Each row comes from the steps of one walk. Every step used is in the known rows, and no mark comes twice. Write the walk behind each row, first mark first.
Known rows:
kizes/vager: +0.17 +0.14 -0.72 +1.97 +0.85 -0.61 +3.46 -0.73 +0.60 -3.63 -2.96 -4.01 +0.00 +0.04 -1.09 -1.35 -1.45 -0.07 +0.70 +0.56 +1.79 -0.13 -0.91 -1.24 -0.15 -0.04 -2.48 -0.49
nume/damig/lopafed: +0.40 +1.48 +0.55 -1.06 -4.71 -2.05 +2.12 +1.66 +0.46 -0.73 -0.18 -3.44 +0.29 -0.62 -0.91 +1.07 -0.38 +1.77 +0.94 +0.04 -0.92 +3.21 +0.86 -0.56 -0.04 +0.75 -0.35 -0.18
mamiga/lopafed: +1.50 -0.67 +1.81 +0.02 -0.67 -0.89 -1.76 +3.17 -0.67 +0.34 -1.45 +0.47 +0.63 -0.59 -1.84 +2.00 -0.77 -0.49 -1.22 +0.28 -1.95 -0.16 +4.18 -1.01 -0.42 +0.00 +0.17 +0.55
menugez/damig/lopafed: +0.43 +1.37 +0.29 -0.23 -6.16 -1.13 +2.11 +1.46 +0.37 -0.69 -0.54 -0.63 -0.07 -1.08 -0.61 -0.01 -0.83 +2.73 -1.15 -0.22 +0.33 +0.88 +1.81 -0.64 -0.97 +0.50 -0.37 -0.79
damig/lopafed: -0.25 +0.56 +1.25 -0.57 -4.62 -1.71 +1.06 +1.88 +0.69 -0.84 -0.41 -1.45 -0.33 -0.35 +0.02 -0.75 -1.21 +0.98 -0.89 -0.14 -0.38 +2.36 +1.77 -0.62 -0.15 +0.45 -1.25 -1.06
desaf/kizes/vager/lopafed: +0.73 +0.93 +0.60 -0.18 +1.08 -1.34 +4.22 +0.23 +1.86 -1.28 -1.67 -1.45 -0.21 +0.10 -0.45 +2.41 -0.61 -0.63 +0.50 +2.20 -0.04 +2.09 +0.67 +1.26 -0.24 +0.22 -0.16 +0.83
damig/kizes: -0.40 +0.43 +1.14 -0.27 -1.95 -2.54 +0.94 +0.79 +0.16 +0.08 +0.62 +2.74 -0.47 +0.16 +1.34 -0.75 -1.35 +1.16 -1.06 +2.14 +0.86 +1.12 +0.40 +1.37 -0.47 +0.14 -1.75 -1.34
mamiga/lopafed/desaf/kizes/vager: +0.54 -0.23 -0.03 +2.08 +1.99 -1.29 +6.13 +1.60 +1.04 -2.80 -3.45 -2.79 -0.06 +0.12 -1.09 -1.23 -2.05 -1.46 -0.14 +3.78 +0.43 -0.41 +2.28 -0.22 -0.12 -0.16 -1.22 -0.83
nume/damig/mebipo: +0.27 +1.28 +0.65 -1.18 +4.18 +1.09 +1.74 +1.23 +0.33 -1.70 +0.02 -2.33 +1.36 +0.68 -0.81 +0.80 -0.14 +1.95 +0.85 +2.11 +2.07 +0.73 -1.76 -1.23 -0.46 +2.81 -0.55 -0.45
damig/lopafed/vager: -0.75 -0.27 -2.36 +1.99 -1.26 -0.56 +4.74 +2.29 -0.74 -2.23 -0.33 -0.82 -0.38 +0.29 +0.37 -2.39 -0.86 +0.53 -0.22 -0.24 +3.72 +0.19 +1.25 -0.09 +0.23 -0.54 -1.83 +0.12
vager/lopafed/desaf/kizes/damig/menugez: -0.12 +1.50 +1.39 -0.65 +6.14 -1.38 +4.88 +3.43 +0.71 +2.34 -0.20 -1.90 -0.81 +1.53 -0.21 +1.22 +0.31 -0.07 +0.71 +2.92 -3.60 +1.77 +2.00 +0.26 -0.67 -0.52 -0.06 -0.63
kizes/desaf/lopafed: -0.35 -1.87 +0.28 -0.45 -0.80 -0.67 +5.20 +2.95 -1.77 +0.27 -0.18 -1.46 -0.28 -0.25 -1.16 +1.57 +0.11 -0.85 +0.57 +2.48 -0.28 +2.98 +0.90 -2.24 +0.17 +0.00 -1.20 +0.40
desaf/lopafed/vager/kizes/damig/nume: -0.39 -0.34 +0.77 +1.47 +2.26 +0.46 +4.86 +2.73 -0.90 -0.27 -0.65 +2.68 -1.18 +0.25 +0.90 +1.03 +0.77 +0.22 +1.09 +0.75 +3.56 -0.35 +0.07 -0.94 +0.02 -0.76 -0.07 -0.29
desaf/kizes: -0.20 +0.27 -0.21 -0.08 +0.73 -1.06 +2.86 +0.51 +0.81 -0.01 -0.54 +0.99 -0.23 -0.45 +0.69 +0.05 -0.64 -0.80 -0.40 +4.45 +1.14 +1.04 +0.57 +3.70 +0.42 -0.37 +1.84 -0.65
kizes/vager/lopafed/desaf: +0.57 -0.15 +0.91 +0.36 +2.38 +0.23 +4.64 +1.85 +1.17 +0.70 -0.25 -0.65 -0.28 +1.57 -0.22 +0.54 +0.04 -1.48 +0.28 +0.06 -3.53 -0.71 +3.03 -2.90 -0.54 +0.64 -0.87 +0.68
menugez/damig/kizes/vager: +0.39 +0.94 -0.61 +2.00 -1.57 -2.01 +4.88 -0.49 +0.54 -3.46 -2.62 -1.51 -0.14 -0.34 -0.57 -1.35 -2.07 +1.96 -0.25 +1.98 +2.90 -0.39 -0.59 -0.34 -1.02 +0.11 -3.07 -1.24
desaf/lopafed: -0.51 -1.58 +0.12 -0.56 +0.04 -0.85 +3.60 +1.69 -0.45 -1.16 -0.89 -0.35 -0.26 -0.54 -0.71 +1.66 -0.71 -0.89 -0.17 +0.57 +1.19 +3.13 +0.30 +0.26 +0.43 -0.11 +0.06 +0.33
mebipo/damig/kizes/vager: -0.23 +0.61 -0.28 +2.08 -1.29 -2.62 +4.22 -0.44 +0.31 -2.31 -2.30 -2.53 -0.49 -0.27 -0.46 -2.19 -1.94 +1.20 -0.47 +2.63 +1.98 +0.42 -1.24 +0.27 -0.53 -0.64 -2.13 -2.45
damig/menugez: -0.47 +0.45 +1.63 -0.57 +5.22 -1.47 +0.93 +0.73 +0.17 +0.49 +0.11 -1.26 -0.67 +1.26 +0.26 -0.66 -1.23 +0.91 -0.49 -0.12 -2.20 +1.61 -0.03 +0.04 -0.61 -0.58 -1.27 -1.27
damig/kizes/vager/lopafed/desaf: +0.44 +0.00 +1.32 +0.27 +1.71 -0.67 +4.99 +2.12 +1.23 +0.67 -0.09 +0.25 -0.42 +1.63 +0.21 +0.29 -0.47 -1.08 -0.07 +0.81 -3.24 -0.35 +3.23 -2.39 -0.68 +0.65 -1.49 +0.21
lopafed/desaf/kizes/vager: +0.01 -0.02 -0.67 +2.05 +2.25 -0.96 +6.75 +0.51 +1.26 -2.93 -2.97 -3.00 -0.27 +0.32 -0.44 -1.94 -1.76 -1.30 +0.31 +3.72 +1.09 -0.33 +0.86 +0.16 +0.04 -0.14 -1.26 -0.98
menugez/damig/lopafed/vager/kizes: -0.40 -0.59 -1.30 +0.67 -1.57 -0.70 +4.26 +1.08 -0.95 -0.85 +0.86 +1.72 -0.19 +0.10 +1.76 -0.77 +0.25 +1.12 -0.09 -1.47 +2.23 -0.13 +0.33 -0.44 -0.31 +0.10 +1.62 +0.03
mebipo/damig/kizes: -0.58 +0.72 +0.67 +0.18 -3.03 -2.86 +1.14 +0.48 -0.45 +1.85 +0.94 +2.13 -0.71 -0.43 +0.88 -1.18 -0.74 +1.80 -1.68 +3.01 +0.17 +0.84 -0.45 +2.22 -0.59 -0.85 +0.47 -2.83

Write each row's walk:
-1.05 -1.67 -2.91 +2.15 +0.20 -0.83 +8.03 +3.15 -2.70 -0.55 +0.14 -0.21 -0.59 +0.13 -0.23 -1.22 -0.15 -0.01 +0.14 +2.70 +3.73 +0.85 +0.36 -0.38 +0.27 -1.26 -1.32 +0.00
mebipo/damig/kizes/desaf/lopafed/vager
+0.31 +1.17 +0.37 -0.32 +2.74 +2.01 +1.73 +1.01 +0.30 -1.65 -0.34 +0.51 +1.02 +0.24 -0.47 -0.21 -0.57 +2.89 -1.20 +1.85 +3.34 -1.61 -0.78 -1.32 -1.43 +2.57 -0.61 -1.07
menugez/damig/mebipo
-0.66 +0.15 -0.04 -0.12 +4.94 +1.49 +5.00 +3.88 -0.47 -1.51 -0.54 -1.07 +0.60 +1.05 +0.02 +0.31 +0.67 +0.66 +0.68 +2.44 +3.83 +0.40 -0.60 -2.15 -0.39 +2.32 -0.43 -0.59
desaf/lopafed/vager/kizes/damig/mebipo
-0.16 +0.39 -2.01 +1.02 +0.89 +0.50 +4.40 +2.69 -1.22 +0.91 -0.06 -0.87 -0.06 +0.45 +0.18 +1.01 +2.67 -0.26 +2.37 +0.42 +1.16 -0.79 +0.20 -1.38 +0.03 -0.20 +1.48 +0.94
lopafed/vager/kizes/damig
-0.22 -1.30 +0.38 -0.42 -2.52 -1.64 +6.17 +3.17 -1.79 +0.36 +0.03 +0.29 -0.36 -0.54 -0.82 +1.57 -0.40 +0.57 -0.09 +3.44 +0.49 +2.81 +1.12 -1.57 -0.48 +0.13 -1.66 -0.14
menugez/damig/kizes/desaf/lopafed
-0.38 +1.26 +0.98 -0.14 +6.09 -1.26 +4.71 +3.32 +0.31 +1.90 -0.43 -2.18 -0.81 +1.42 -0.23 +0.07 +0.08 -0.03 +0.61 +3.03 -2.99 +1.19 +1.58 +0.10 -0.57 -0.67 -0.28 -1.19
lopafed/desaf/kizes/damig/menugez
+0.19 +1.34 +0.94 -1.08 +5.08 -1.77 +2.01 +0.51 -0.02 +0.57 +0.31 -3.31 -0.03 +0.99 -0.74 +1.16 -0.38 +1.72 +1.28 +0.04 -2.75 +2.48 -0.97 +0.08 -0.49 -0.24 -0.38 -0.35
nume/damig/menugez
-0.24 -1.26 -0.81 +0.66 -0.18 +0.19 +4.57 +2.06 -2.62 +1.74 +1.69 -0.17 -0.12 +0.89 +0.79 -0.69 +1.66 -0.04 +1.31 +1.68 -0.63 -0.64 +0.44 -3.64 -0.28 +0.01 -0.50 +0.43
lopafed/vager/kizes/desaf
+0.60 +0.67 +1.17 +1.22 +0.06 +0.97 +1.64 -0.13 -0.15 -0.44 -0.45 +4.20 -0.79 -0.59 +0.44 +0.51 -0.49 +2.47 -0.79 +0.18 +3.08 -2.36 -0.13 -0.11 -0.95 -0.49 -0.24 -0.79
menugez/damig/nume
+0.00 +0.44 +1.82 +0.82 +1.58 +0.49 +2.25 +1.84 -0.35 +0.65 -0.32 +2.75 -1.03 +0.26 +1.02 +1.11 +0.99 +0.62 +0.98 +0.62 +1.82 -0.92 -0.05 -1.16 -0.25 -0.46 +0.24 -0.74
vager/kizes/damig/nume
+0.28 +0.60 -0.60 +1.65 +0.60 -1.75 +7.62 +1.06 +1.39 -3.13 -3.01 -4.47 -0.07 +0.09 -0.90 -1.28 -1.76 -0.60 +0.88 +3.75 +0.72 +0.90 +1.03 -0.06 +0.01 +0.13 -1.23 -0.92
nume/damig/lopafed/desaf/kizes/vager
-0.33 +0.06 +0.72 -0.08 -0.27 -1.31 +5.18 +2.71 +1.26 +0.64 -0.24 +0.76 -0.53 +0.25 +0.93 -1.13 -1.08 -1.27 -0.94 +4.44 -1.23 +0.86 +3.40 +1.73 +0.17 +0.10 +1.12 -1.26
damig/lopafed/desaf/kizes
-0.60 -1.47 -3.13 +2.06 +0.01 -0.42 +8.46 +3.12 -2.52 -1.38 -0.04 +0.50 -0.36 +0.08 -0.33 -0.70 -0.23 +0.49 +0.32 +2.27 +4.44 +0.29 +0.84 -0.80 -0.07 -0.73 -1.95 +0.82
menugez/damig/kizes/desaf/lopafed/vager
-0.94 -1.85 -2.66 +1.89 +0.70 -0.68 +7.95 +3.30 -2.39 -1.42 +0.00 +0.10 -0.48 +0.45 -0.03 -1.02 -0.40 -0.35 +0.44 +2.30 +4.08 +1.01 +0.81 -0.78 +0.33 -0.76 -2.42 +0.70
damig/kizes/desaf/lopafed/vager
-0.29 +1.22 +0.66 -0.23 +5.19 +1.59 +4.43 +4.00 +0.74 -0.35 -0.75 -1.21 +0.57 +1.18 -0.30 -0.21 +0.34 +0.18 +0.22 +5.11 +1.85 -0.57 +0.80 -1.18 -0.54 +2.39 -0.52 -1.28
lopafed/desaf/kizes/damig/mebipo
+0.03 -0.71 -0.81 +0.65 -2.48 -0.13 +5.42 +2.49 -2.56 +1.51 +1.48 -0.29 -0.12 +0.41 +0.48 -0.59 +1.36 +1.16 +0.87 +1.57 -0.44 -0.57 +1.10 -3.86 -0.77 +0.19 -0.50 +0.16
menugez/damig/lopafed/vager/kizes/desaf
+0.02 +0.71 +1.48 +1.31 +2.52 +0.55 +4.35 +2.86 +0.28 +0.87 -0.88 +2.52 -1.17 +0.34 +0.57 +0.46 +0.43 -0.21 +0.65 +3.42 +1.64 -1.27 +1.52 +0.03 -0.11 -0.72 -0.09 -0.98
lopafed/desaf/kizes/damig/nume
+0.52 -0.54 +1.00 +0.19 +1.73 -0.92 +3.80 +3.33 +0.57 +1.17 -0.76 +1.67 -0.06 +0.15 -0.01 +0.28 -0.88 -1.98 -1.15 +4.64 -2.03 -0.32 +4.57 +1.49 +0.03 -0.12 +1.78 -0.45
mamiga/lopafed/desaf/kizes
+0.81 +0.80 +0.69 -0.13 +0.72 -0.83 +2.86 -0.05 +1.49 -1.27 -1.41 -1.91 -0.09 +0.34 -0.80 +2.38 -0.28 -0.21 +0.65 +0.03 -0.65 +1.62 +0.37 -0.60 -0.42 +0.38 -1.03 +1.14
kizes/vager/lopafed
-0.44 +0.92 +0.78 -0.10 -5.69 -2.04 +1.17 +1.55 +0.02 +0.97 -0.08 -2.07 -0.58 -0.97 -0.40 -1.20 -0.61 +1.63 -1.50 +0.73 -1.08 +2.05 +0.88 +0.22 -0.28 -0.57 +0.99 -2.52
mebipo/damig/lopafed
-0.20 -0.22 +0.08 +0.16 +2.03 -0.50 +4.71 +1.76 +0.94 +1.02 -0.06 +1.44 -0.36 +0.41 +0.90 -0.75 -0.47 -1.73 -0.51 +4.48 -1.02 -0.25 +2.55 +1.98 +0.23 -0.10 +1.71 -0.75
lopafed/desaf/kizes
+0.32 -1.50 -0.17 +0.64 -0.39 -0.14 +3.98 +3.18 -2.88 +1.82 +1.21 -0.01 +0.08 +0.65 +0.15 +0.04 +1.36 -0.24 +0.90 +1.77 -1.30 -0.70 +1.89 -3.99 -0.44 +0.02 -0.47 +0.57
mamiga/lopafed/vager/kizes/desaf
-0.15 +0.34 -0.47 +2.13 +0.18 -1.75 +7.10 +0.96 +1.19 -2.34 -2.94 -3.78 -0.48 -0.08 -0.68 -2.40 -1.89 -0.61 -0.29 +4.06 +0.62 +0.33 +1.05 +0.34 -0.04 -0.44 -0.61 -2.09
mebipo/damig/lopafed/desaf/kizes/vager
-0.89 -1.79 -3.12 +1.94 +1.99 +0.04 +6.48 +2.14 -1.53 -2.47 -0.70 -0.08 -0.31 +0.18 -0.16 -0.72 -0.53 -0.77 +0.33 +0.30 +4.82 +0.75 +0.25 +0.50 +0.68 -0.86 -0.93 +1.09
desaf/lopafed/vager
+0.50 -1.18 -1.96 +2.35 +1.47 +0.03 +2.75 +3.18 -1.65 -1.38 -1.06 +0.50 +0.30 +0.15 -0.97 -0.38 -0.57 -0.50 -0.42 +0.04 +2.62 -1.58 +2.90 -0.39 +0.04 -0.80 -0.86 +1.25
mamiga/lopafed/vager
-0.19 +0.19 +0.75 +1.62 +2.21 +0.74 +3.66 +2.17 -0.73 +0.13 -0.37 +2.80 -1.08 +0.45 +1.15 +0.49 +0.99 +0.56 +1.14 +0.56 +3.13 -1.43 -0.01 -1.03 -0.13 -0.76 -0.05 -0.39
lopafed/vager/kizes/damig/nume
+0.25 +0.51 -0.73 +2.07 -0.08 -1.27 +7.59 +0.94 +1.31 -3.14 -3.18 -3.08 -0.26 -0.13 -0.73 -1.85 -2.01 -0.09 -0.10 +3.63 +1.34 -0.26 +1.50 -0.09 -0.42 +0.07 -1.30 -1.22
menugez/damig/lopafed/desaf/kizes/vager
+0.23 +0.95 +1.89 +0.85 +2.56 +0.40 +4.52 +3.02 +0.65 +1.26 -0.68 +2.83 -1.19 +0.45 +0.57 +1.61 +0.66 -0.28 +0.69 +3.30 +0.97 -0.71 +1.86 +0.12 -0.21 -0.54 +0.11 -0.48
vager/lopafed/desaf/kizes/damig/nume
+0.04 -0.93 +0.77 -0.49 -1.12 -0.15 +2.61 +1.60 -2.07 +2.47 +1.77 -0.24 -0.05 +0.57 +0.64 +0.26 +1.64 +0.01 +1.11 +1.76 -2.59 +0.07 +0.45 -3.80 -0.49 +0.40 -0.03 -0.05
vager/kizes/desaf
-0.29 +0.35 -2.86 +1.58 -1.37 -0.80 +5.45 +2.12 -0.90 -2.17 -0.24 -2.24 +0.07 +0.14 -0.32 -1.16 -0.30 +1.08 +1.07 -0.14 +3.31 +0.81 +0.64 -0.09 +0.33 -0.26 -1.20 +0.80
nume/damig/lopafed/vager
